Each row was made from one small tree. The marks that hang from a mark follow it in brackets, in alphabetical order. Every link used is in the known rows. Write each row's tree.
Known rows
E(Z(X)): [  5.4  48.9  41.2   4.6  -4.9 -14.0  -1.7   0.5  -8.0  -8.1  -4.1  14.7
   1.3 -34.3   6.2  -0.1]
Z(E(G) X): [ -0.1  46.7  39.4  10.3 -10.4  19.4  -9.0  -2.1 -16.0 -33.0 -20.0  10.8
  -3.3 -56.3   4.6  -9.8]
X(G M Z(E)): [ 17.9  28.5  44.7   9.8  -0.7  -7.1   0.4  -0.9  -9.6 -25.3 -10.3  10.1
 -13.4 -31.0  -6.3  -2.5]
Z(E(G) X(M)): [  8.2  36.2  43.8   8.4  -2.5  15.1  -7.4  -1.3 -15.8 -38.0  -7.4  12.8
   4.2 -54.3   1.4  -6.7]
G(E X): [ -3.4  39.4  35.0   3.9   5.5  11.2  -9.6   0.4   1.2  -3.4  -6.6  12.3
 -27.9  13.3  16.7   4.7]
Z(E X(G M(A))): [ 11.0  42.4  59.0   6.7  -9.4  12.0  -0.9   1.6 -11.2 -32.3 -10.3   9.6
  -3.7 -48.1  -7.3 -11.4]
A(M): [ -1.4  14.4  -2.5   5.2  -0.9  10.4   2.2  -6.9   7.2   5.6  -1.1  -2.3
 -15.1  -0.2   3.3  -0.8]
X(M Z): [ 17.9   9.2  20.2   1.7  12.1 -21.8   4.5   1.9   2.3  -7.2   9.3   7.2
  -1.2  -9.2  -4.4   4.9]
E(G Z(X)): [ -0.3  54.2  41.4   5.8  -3.7  -2.7  -6.3  -2.5 -15.8 -27.8  -8.6  18.6
  -9.0 -48.8  16.6  -4.6]
M(A): [-1.2  7.2 10.2 -3.1  0.8  3.8  5.2  5.0  6.3  1.8  1.6  0.4 -9.0  0.7
 -0.3 -6.7]
G(E(Z(X(M)))): [  6.9  48.9  50.0   3.2   4.4  -7.7  -0.5   2.8  -7.6  -9.9  -1.0  20.1
 -14.1 -21.4  11.1   4.3]
B(M): [ -1.8  -8.4  -3.3   3.4  -1.4  -9.0 -14.3  -1.6   2.8  12.1  -5.6   8.5
  -1.8  11.4  -5.5  -0.8]
X(M(A) Z(E(G))): [ 14.4  31.8  42.6   6.6   8.4  -1.2   3.1   4.6  -2.5 -22.5  -3.0  13.0
 -14.0 -32.7   0.4  -5.9]
G(E(Z)): [ -0.2  38.3  33.3   3.7   2.5  -3.7  -0.7   2.6  -5.6   1.1  -6.9  16.5
 -21.2  -5.9  14.5   4.1]
G(E): [ -2.3  16.2  13.8   0.7   3.0   6.3  -0.6   1.6  -0.8   0.0  -5.9   6.9
 -19.8   5.1   8.4   2.4]
X(Z): [  7.6  22.3  13.9   4.0   2.5 -16.4   2.5   0.7   2.5  -0.7  -6.5   4.5
 -10.7 -11.5  -0.3   1.0]
X(M Z(E)): [ 18.9  22.3  33.9   8.4   7.1 -11.0   1.3   2.7  -2.9 -11.7  -1.7  10.1
  -0.4 -24.5  -6.1   2.3]
Z(E(G(X(M(A))))): [  0.5  32.1  39.6   8.6   1.3  24.3  -9.5   0.8  -7.9 -25.8  -8.7  12.2
 -12.3 -23.2   9.5  -6.8]
Z(E X(M)): [ 12.5  32.4  43.6   7.4  -3.5   5.9  -3.3   1.1  -9.7 -22.7  -4.2   9.6
  12.3 -42.7  -7.1  -3.2]

Write each row's tree
[  2.3  47.1  50.8   4.8   8.7   2.3  -8.8   0.4  -8.4 -24.2   3.9  22.0
 -17.6 -19.6  21.8  -1.1]
E(G(X(M(A))) Z)
[ 11.7  40.9  45.3   3.3   1.6 -17.2  -0.3   1.2  -8.3 -12.3   5.6  16.1
   7.0 -33.2   3.4   2.2]
E(Z(X(M)))
[ 10.7  48.9  57.4   2.5  -3.4 -12.6   1.9   1.7  -9.3 -19.8   0.8  16.4
  -5.9 -37.2   3.3  -4.2]
E(Z(X(G M(A))))
[ 17.0  15.9  30.9   3.4   4.2 -17.4   3.7  -1.6  -4.4 -20.6   0.3   7.3
 -14.2 -15.9  -4.7   0.0]
X(G M Z)
[  4.7  33.7  35.8   3.5  11.0   3.4  -6.0  -0.2  -1.0 -25.7   1.5  13.0
 -22.0 -13.1  14.1  -2.8]
E(G(X(M(A) Z)))
[ 15.2  28.6  41.9   3.9   6.6 -12.6   3.3  -0.2  -5.3 -20.6  -4.0  12.7
 -29.9 -11.9   2.1   1.6]
X(G(E) M Z)
[ -1.1  37.0  37.3   4.6  -6.2   1.2  -1.6  -1.5 -11.2 -12.9 -14.7  12.8
 -30.2 -11.6  11.3  -1.6]
X(G(E(Z)))
[  9.3  24.1  43.6   2.2   3.7  -3.7   0.4  -0.3 -11.2 -19.0   1.0  15.8
 -20.8  -8.9   7.0   2.2]
X(G(E(Z)) M)
[  0.1  15.6  21.2   2.5   9.0  12.0 -10.8  -3.3  -6.0 -26.3   4.7  10.3
 -11.0  -5.9  14.3   0.1]
E(G(X(M)))
[ -3.9  51.5  41.7   7.9   2.1   3.4 -12.5  -2.6 -11.6 -21.1  -7.0  20.1
 -18.9 -21.3  24.7  -0.3]
E(G(X) Z)
[ 14.4  34.5  50.3   1.4   7.1  -9.1   7.4   3.7   0.2 -18.9  -2.8  12.7
 -37.3 -11.4   1.9  -3.4]
X(G(E) M(A) Z)
[ 10.3  52.1  58.0   3.3  15.8  -3.5  -2.3   5.1   7.1  -8.3   1.6  18.1
 -34.7   6.3  13.1   4.3]
G(E X(M(A) Z))
[  1.2  28.3  34.2  10.3   1.2  21.6 -12.4  -1.8 -11.4 -26.9  -9.6  12.3
  -7.6 -23.6   9.6  -3.3]
Z(E(G(X(M))))
[  5.7  50.0  51.0   2.8   2.9  -4.4  -2.2   0.9 -12.6 -30.5   2.3  20.5
  -7.6 -46.4  13.8  -5.5]
E(G Z(X(M(A))))
[ -1.4  38.2  26.0   6.7   4.4   5.0 -10.1  -3.5  -4.4 -23.0  -9.3  11.0
 -23.6 -14.7  17.0  -1.9]
E(G(X(Z)))
[ 15.3  25.3  34.7   9.3   7.8  -4.0  -1.4   0.7  -7.9 -24.0  -4.1  13.1
  -6.8 -32.8   0.5  -0.6]
X(M Z(E(G)))
[  6.8  51.4  59.5   5.4  12.7  -2.5  -8.3   2.4  -3.2  -7.8   4.3  24.0
 -22.2   4.8  19.4   9.8]
G(E(Z) X(M))
